Each row comes from the steps of one walk. Every step used is in the known rows, and no mark comes twice. Write the walk behind each row, first mark first.
Known rows:
satov -> fireget -> dolo -> mutuko -> batub: [-1.31  5.13 -0.89  3.11  1.08 -1.13 -0.34  0.16 -2.88 -0.71  0.20  3.56
  1.43  2.14  2.69  0.70]
dolo -> fireget: [ 4.43 -2.69 -1.66  1.36  1.43 -0.26 -0.46  0.27 -2.14 -0.13 -0.24  0.31
  0.19  3.90 -0.70  1.84]
gatufuz -> satov: [ 1.36  4.16  1.70  1.33  0.46 -1.83  0.09  2.51 -0.69  1.14  0.77  1.94
 -0.74  1.41 -1.97 -0.17]
gatufuz -> satov -> fireget -> dolo -> mutuko -> batub: [-0.61  6.73  0.73  2.69  1.59 -3.10 -0.42  2.44 -2.25  0.98  0.56  4.53
  0.90  3.00  0.92  0.56]
batub -> mutuko -> dolo -> gatufuz: [-1.73 -2.12  1.09  1.58 -3.21 -2.04 -3.01  0.48 -4.85  1.78  0.13 -0.46
 -0.33  2.46 -2.28 -0.49]
gatufuz -> batub -> mutuko -> dolo -> fireget -> satov: [ 0.01  2.78  0.16 -1.33 -2.69  0.66 -3.70 -1.70 -5.25  1.18  0.92  0.42
 -1.98  3.19  1.21  0.33]
batub -> mutuko: [-0.03  0.09  1.30  1.27 -3.21 -1.39 -1.28 -1.14 -3.28 -0.44 -0.19  0.52
 -0.39  0.60 -1.78 -0.96]
mutuko -> batub -> gatufuz -> dolo: [ 3.34  5.66 -0.65  0.75 -0.81 -0.59 -0.44 -0.58 -3.30  1.19  0.54  4.22
 -0.96  2.65  5.39 -0.63]
satov -> fireget -> dolo: [-2.93  4.80 -0.02  1.55 -0.74 -0.50  0.04 -0.99 -1.85 -3.21  0.08  3.80
  0.93  1.45 -0.56  1.63]
satov -> fireget -> dolo -> gatufuz: [-2.87  3.08  0.83  1.28 -0.03 -1.39 -0.21  0.12 -1.26 -2.28 -0.84  3.14
  1.61  2.25  0.68  1.58]
gatufuz -> dolo -> mutuko: [-0.05  5.00 -0.97  3.57  0.54  1.20 -0.48 -0.62 -4.36  4.93  0.60 -0.49
 -1.12  1.67 -0.22 -0.83]
mutuko -> batub -> gatufuz -> satov -> fireget: [ 3.95  5.51  1.49  0.56 -0.24 -3.70 -0.34  1.97 -1.03 -0.13  0.77  6.04
 -0.69  3.29  5.33 -0.84]
dolo -> mutuko -> batub -> gatufuz -> satov -> fireget: [ 4.39  4.76  0.74  3.65  1.47 -2.99 -0.95  2.76 -2.73  3.22  0.99  3.75
 -0.84  3.98  4.83 -2.53]
fireget -> dolo -> gatufuz -> satov: [-1.53  3.36  0.16  1.92  0.86  0.09 -0.66  1.43 -3.70  0.33 -1.05  2.02
  1.98  2.84 -1.44  1.07]
mutuko -> batub -> gatufuz -> dolo -> fireget -> satov: [ 4.48  4.16 -1.88 -0.18 -0.16 -0.74 -2.18 -0.67 -3.61  0.75  0.27  4.70
 -0.57  4.75  5.27 -0.42]
fireget -> dolo -> gatufuz: [-1.51  2.18 -0.85  2.00  0.39  1.40 -0.59 -0.04 -3.76 -0.66 -1.35  1.13
  2.17  2.19 -0.36  1.08]
satov -> fireget: [-0.48  3.11  1.53  0.91 -0.65 -2.15  0.58  0.42  1.01 -2.09  0.53  2.82
 -0.40  0.80  0.62  0.53]

Which walk is each row?
[-1.79 -0.99  1.98  1.51 -2.82 -3.07 -3.15  1.63 -4.79  2.64  0.26  0.07
 -0.46  2.90 -2.88 -0.47]
batub -> mutuko -> dolo -> gatufuz -> satov
[ 0.16  4.33  2.16 -0.83 -2.94  0.36 -0.81 -1.96 -3.05  0.41  0.18  0.34
 -1.88  0.17  2.37 -0.22]
gatufuz -> batub -> mutuko
[ 2.62  5.22  0.13  3.18 -1.41  0.74 -0.96 -1.18 -5.53  3.52  0.83  2.01
 -2.66  4.18  0.39 -2.69]
batub -> gatufuz -> dolo -> mutuko
[ 1.61  6.16 -1.75  4.22  1.25  0.56 -1.31  0.66 -6.76  2.10  0.26  3.53
  0.97  3.87  1.81 -1.05]
fireget -> dolo -> mutuko -> batub -> gatufuz -> satov
[-0.64  4.07 -2.35  4.60  1.03  2.41 -0.77 -0.61 -6.01  1.07 -0.02  0.57
  1.29  2.05 -1.23 -0.41]
fireget -> dolo -> mutuko
[ 3.71  4.66  2.30  1.41 -1.57 -1.59 -0.53  1.27 -2.61  0.64  0.90  3.99
 -2.23  3.94 -1.00 -2.07]
batub -> gatufuz -> satov
[ 2.35  6.65  0.58  0.95 -0.33 -2.57 -0.48  1.11 -2.94 -0.83  0.50  6.70
  0.16  3.65  4.24 -0.14]
mutuko -> batub -> gatufuz -> satov -> fireget -> dolo
[ 1.29 -0.74 -3.09  0.93  0.27  0.52 -3.95  0.77 -4.37  0.83  1.52  0.57
 -0.62  4.76 -2.31  0.98]
mutuko -> dolo -> fireget -> satov
[ 3.68 -1.02 -2.33  0.03  1.27  0.02 -2.67  0.13 -1.68 -1.04 -0.16  1.46
  0.18  4.44 -0.55  0.45]
dolo -> fireget -> satov
[ 1.67  6.41  1.96  3.02 -1.01 -2.09 -1.00  0.98 -4.11  0.75  0.83  5.12
 -1.38  5.17 -0.81 -2.02]
batub -> gatufuz -> satov -> fireget -> dolo -> mutuko
[-3.57  3.97  2.00  0.12 -1.89 -1.62 -0.78 -1.13 -2.52 -1.90 -1.02  2.92
  0.80  2.23  1.92  1.47]
satov -> fireget -> dolo -> gatufuz -> batub -> mutuko
[-1.06  4.10  1.44 -0.53 -3.45  0.60 -1.99 -1.54 -4.70  1.56  1.16  0.05
 -2.24  1.05  1.34  0.23]
gatufuz -> batub -> mutuko -> dolo
[ 1.76 -2.12 -2.50  2.07  0.39  0.20 -2.08  0.96 -4.68  1.49  1.51 -0.28
 -0.50  4.46 -2.31  2.12]
mutuko -> dolo -> fireget
[-0.07  5.62 -0.54  3.23  0.12 -1.14 -0.68 -0.30 -3.85 -0.79  0.29  4.79
  0.67  3.45  2.87 -0.43]
satov -> fireget -> dolo -> mutuko -> batub -> gatufuz
